Known rows, with every step that occurs
Y/X/H: [ -8.8 -12.2   2.9 -16.4   3.8 -19.8 -25.3 -46.9 -27.0 -11.9 -12.6  -5.9
 -26.7  12.3 -25.8 -33.1 -27.6 -13.0 -45.5   6.0   9.4 -18.0]
E/H/X/Z/P/Y: [ 12.8  12.2   4.3 -26.6 -40.9 -34.5 -13.9 -42.4 -25.2  21.2  25.5 -30.4
  -6.9   5.5  37.6 -10.2 -45.7   2.3 -65.7  20.9  -4.5  -1.3]
X/H: [ -8.3   5.6   1.3  -8.0 -11.5 -20.2 -26.3 -37.4 -25.4   0.0 -15.4  -8.2
 -28.3   7.2 -13.8 -15.3 -26.0 -17.8 -47.4   8.9   8.0 -16.9]
P/Z: [-16.9  22.1 -12.7  -8.3 -26.5  -4.0 -13.2 -34.3 -38.9  10.2 -19.1  18.8
 -13.8  17.2 -24.2 -18.0 -20.3   1.4 -23.3  26.0   3.5 -22.7]
X/Z: [  0.3  29.5 -11.9  -5.6 -42.0 -10.3   5.2 -33.9 -29.2  13.6 -23.0  -3.0
 -24.4   4.8   6.5 -28.2 -29.0   3.7 -41.1  19.4  18.8 -19.2]
E/H: [ 12.4   2.6 -14.0  -9.9 -25.5  -8.7 -41.5 -22.7 -23.5  14.7 -15.0 -10.3
 -37.9  -2.1 -17.2 -18.5 -33.8 -14.7 -49.7  14.1  26.0 -27.0]
W/X/Z/E: [  9.7   8.8  -8.2  10.8 -23.5 -13.5  12.8 -15.2 -23.3  15.5 -16.7 -27.9
 -31.9   6.1  48.3 -14.8 -18.1  -8.8 -15.8  27.7  24.3 -45.2]
W/X/H: [-14.5  -6.6  11.6 -13.7  13.0 -18.5 -24.8 -37.6 -10.4   2.1   4.1 -26.1
 -28.1   8.7   6.5  -3.5 -24.4 -41.0 -42.4  15.2  21.5 -23.9]
Y/P/W/X/Z: [-25.9   3.3  30.2 -34.8 -23.4 -14.7  13.3 -49.7  -5.0  39.3  -5.0  -0.4
 -20.1   8.2  23.2 -29.4 -52.5 -16.4 -34.3  44.6  26.2 -30.5]
E/H/X: [ 18.1   6.8  -0.1 -19.7 -11.6 -18.6 -48.9 -34.5 -27.8   9.3   3.4 -18.3
 -33.6   3.1   0.3 -14.8 -37.4 -18.3 -70.4   0.3  19.9 -24.4]
X/H/E: [-10.0   3.5  -5.5 -14.8 -20.1 -23.8   1.6 -23.9 -20.3  -7.3  -8.9 -31.6
 -26.6   7.6  -3.5 -24.4 -27.0 -15.9 -48.7  21.9   0.5 -14.1]
E/H/X/Z/P: [ 29.7  13.9  13.3 -17.7 -38.9 -19.6 -10.6 -40.8 -32.1  15.8  11.2 -38.4
 -13.1   0.0  34.4 -16.8 -45.8   5.2 -71.5  17.1  11.5  -4.5]
P/Y: [-25.7  17.2 -21.6  -8.4 -25.9 -18.4 -26.9 -30.1 -25.3  10.7  -9.8  13.1
 -23.7   9.0 -20.6 -15.1 -29.4  -7.4 -38.9  19.5   6.8 -19.2]
Z/E: [  7.8  13.3 -17.2  21.6 -27.7  -7.1 -10.7  -5.7 -35.5   6.9 -35.7   2.0
 -38.8   2.1  -4.7 -22.5 -18.6   5.5 -24.6  16.9  16.6 -41.7]
Y/P/Z/E: [ -8.1  11.7   7.2   4.4 -39.6 -17.2 -10.5 -13.9 -41.7  23.4 -35.9  17.4
 -24.1  20.2 -18.1 -38.5 -16.1   9.8  -3.1  32.2 -16.0 -41.8]
P/Z/E: [ -2.1  13.7 -19.2  15.0 -30.4  -7.6  -1.1 -15.7 -46.5  11.4 -33.1  15.3
 -22.7  17.1  -1.8 -18.8 -12.0  10.9   0.6  26.1  -3.4 -42.2]
W/X/Z/P: [ -3.9  15.7  12.1  -5.1 -26.7  -4.4  22.1 -31.7 -20.5  14.3   3.5 -33.1
  -9.6   1.1  25.0 -12.8 -31.3  -4.9 -41.8  38.4  24.2 -10.9]
W/X/Z: [ -6.1  16.1  -1.4 -10.8 -18.4  -8.8   5.5 -35.6 -15.6  14.7  -4.7 -23.3
 -23.8   5.8  26.8 -15.0 -24.5 -19.4 -36.0  26.3  30.2 -27.8]
Y/X/Z: [ -0.2  13.3  -8.6 -14.1 -28.3  -9.6   2.5 -44.3 -33.6   0.8 -21.1  -4.9
 -22.5   9.2  -6.5 -45.4 -29.0   6.5 -37.1  15.7  20.6 -19.0]
P/H/X/Z: [  1.7  19.3  -9.6 -19.8 -30.4 -46.7  10.3 -47.6 -19.5  16.8  -9.8 -17.6
 -12.1   5.4  31.1 -18.2 -32.6   3.5 -66.8   3.9   8.6 -23.7]
H/X: [ -1.0  24.2   3.4 -11.6  -9.4 -13.4 -28.5 -37.6 -33.7  -0.2  -3.2  -1.3
 -28.1   7.0  -5.2 -17.0 -32.2  -6.5 -67.3   4.3  16.9 -19.4]

Rows
[ -8.3   0.9  -1.3  -7.7 -30.4 -31.8  33.6 -32.6  -5.5  23.8  -3.0 -36.4
   1.3  -3.1  34.4  -7.3 -32.6  -3.0 -46.1  34.9  18.7 -17.5]	W/X/Z/P/H
[ 23.8   0.5  -8.2  -3.1 -20.0 -22.0 -28.4 -24.2 -45.1  16.1  -4.0  -9.4
 -26.8  16.2  24.8 -10.2 -24.3  -1.8 -25.2  11.9  -6.2 -45.0]	P/Z/E/H/X
[-19.0   4.9   3.8 -22.2 -14.8  -5.6  18.3 -51.9 -11.5  26.9  -2.9   0.8
 -19.3   6.1  38.1 -11.5 -50.1 -16.1 -30.4  37.8  38.6 -28.4]	P/W/X/Z
[ 15.4  22.1 -18.2  16.5 -45.8 -13.1  11.3 -15.0 -37.4  14.1 -36.1  -6.2
 -32.6   3.2  27.7 -27.8 -19.3  14.2 -18.7  18.4  14.5 -35.3]	X/Z/E
[-23.0  15.8  -7.7  -2.9 -35.7 -13.6  -9.4 -28.2 -27.6  10.7  -3.1   2.9
  -9.6   3.7 -19.3 -12.8 -33.8   7.4 -46.3  33.1   1.6  -1.3]	Z/P/Y
[-26.4 -24.1  23.1 -25.2   0.5 -16.1  33.3 -37.6  -7.5   5.0  17.8 -40.7
  -7.1   4.8  29.0  -3.1 -54.6 -20.7 -42.0  54.9  11.9  -9.0]	Z/P/W/X/H/E
[-30.8 -21.3   9.2 -30.6   7.2 -19.9  16.8 -41.2  -3.6   6.8  13.4 -28.6
 -20.8   8.8  29.1  -7.0 -48.4 -37.3 -37.0  42.4  17.1 -24.4]	P/W/X/H/E
[-24.4 -17.7   6.4 -16.9  -7.2 -30.9 -16.2 -46.8 -25.0  -7.3   6.0  -8.5
  -5.8  15.3 -22.0 -23.8 -34.7  -3.0 -45.7  23.1 -10.9   3.8]	Z/P/Y/X/H
[ -2.2  12.3 -17.1  -7.8 -61.2 -35.6  60.4 -19.2 -16.7  13.5 -16.5 -40.0
   2.6  -6.5  21.9 -27.8 -33.9  20.2 -49.7  42.8  -2.8  -6.1]	X/Z/P/H/E
[-27.1  -5.0   4.0 -16.7   3.0   0.9  -4.9 -42.4 -11.8  19.3  -3.3   8.9
 -25.2   2.1   8.1  -5.0 -48.5 -24.1 -35.0  36.4  40.4 -32.6]	P/W/X
[ -2.8  -1.9  -9.6  -9.5 -38.4 -31.2  34.5 -41.6 -21.5  10.0 -21.4 -15.9
   3.0  -0.5   1.5 -36.8 -34.2  23.2 -48.4  23.0   6.1  -8.9]	Y/X/Z/P/H
[ 22.3  25.5  -3.6   5.8 -32.0 -22.5   3.8 -27.7 -39.4   8.9 -15.5 -19.4
 -30.5   8.5  46.8 -22.7 -24.9  11.9 -38.9   8.0   8.5 -34.7]	H/X/Z/E
[ 36.2   4.3 -19.9   8.5 -49.0 -18.1  -9.7 -12.2 -30.2  23.9 -27.0 -21.2
 -40.4   0.6  34.5 -25.4 -26.3   3.9 -21.8  17.8  15.3 -42.4]	X/Z/E/H
[-12.0 -14.3  -3.9 -23.4  -3.5 -23.7   2.6 -33.8 -24.1 -17.2  -6.1 -29.6
 -24.7  11.7 -15.6 -41.9 -28.0 -12.3 -46.5  20.0   1.6 -15.0]	Y/X/H/E
[-27.4 -19.5  -0.6 -24.6 -14.9 -34.4  12.1 -33.8 -24.4 -13.7  13.7 -35.0
  -4.3  12.5 -12.0 -30.7 -35.2  -2.4 -45.3  38.3 -19.5   5.5]	Z/P/Y/X/H/E
[ 18.8  -5.0 -21.7   7.4 -32.4 -12.9 -24.1 -13.1 -40.0  22.7 -23.4   1.6
 -28.8  13.2   5.5 -16.3 -18.6   1.7  -2.6  24.8  -0.4 -46.2]	P/Z/E/H
[ 27.7 -10.1 -10.6   2.9 -26.1 -19.2  -8.2 -11.2 -17.6  25.8  -8.4 -39.7
 -40.4  -1.2  54.2 -12.7 -23.5 -20.1 -19.9  24.5  27.0 -50.9]	W/X/Z/E/H
[-10.3   0.2  -6.9 -15.1 -37.7 -35.8  64.6 -20.4  -3.5  14.7   3.1 -60.4
   3.9  -3.4  42.2 -15.2 -31.8  -3.6 -46.7  48.5   8.2 -17.7]	W/X/Z/P/H/E
[ 17.8  -2.6  20.3 -14.6 -28.0 -31.5 -39.5 -24.2 -40.3  27.9  -8.7  -6.6
 -27.9  18.2   8.8 -32.2 -26.3  -4.6 -28.7  16.9 -17.6 -45.9]	Y/P/Z/E/H/X
[ -3.1  10.5   2.5  -8.0 -22.0 -35.2   1.0 -37.4 -23.3   8.6  -5.4 -16.7
  -2.7  -1.9   1.5 -10.9 -37.5   8.7 -73.7  12.7   6.2 -10.0]	Z/P/H/X
[ 17.1   9.7 -17.4   3.8 -35.3 -48.5  19.4 -30.1 -25.4  17.1 -22.6 -20.9
 -19.5   4.5  54.5 -18.9 -23.9  12.8 -43.1   4.5   1.5 -42.8]	P/H/X/Z/E
[  0.7  12.0   4.4  -6.8 -36.2  -5.7  20.7 -40.7 -36.8   0.9 -15.0 -13.9
  -5.7   4.4  -6.8 -42.5 -34.8  23.1 -43.7  27.8  14.7  -2.5]	Y/X/Z/P
[-32.3  -5.8  31.7 -28.9  -5.2  -8.5 -13.9 -41.3  -6.5  33.9  -7.4   7.8
 -27.7   5.7  -9.1 -24.6 -52.2 -26.0 -38.9  41.0  29.0 -33.6]	Y/P/W/X
[-11.4   7.8  17.6 -25.8 -20.0 -49.5 -21.8 -39.7 -14.8  22.6 -13.1  -5.2
 -19.4   4.4 -14.8 -32.6 -36.2  -6.8 -74.1   6.0  -1.9 -28.3]	Y/P/H/X
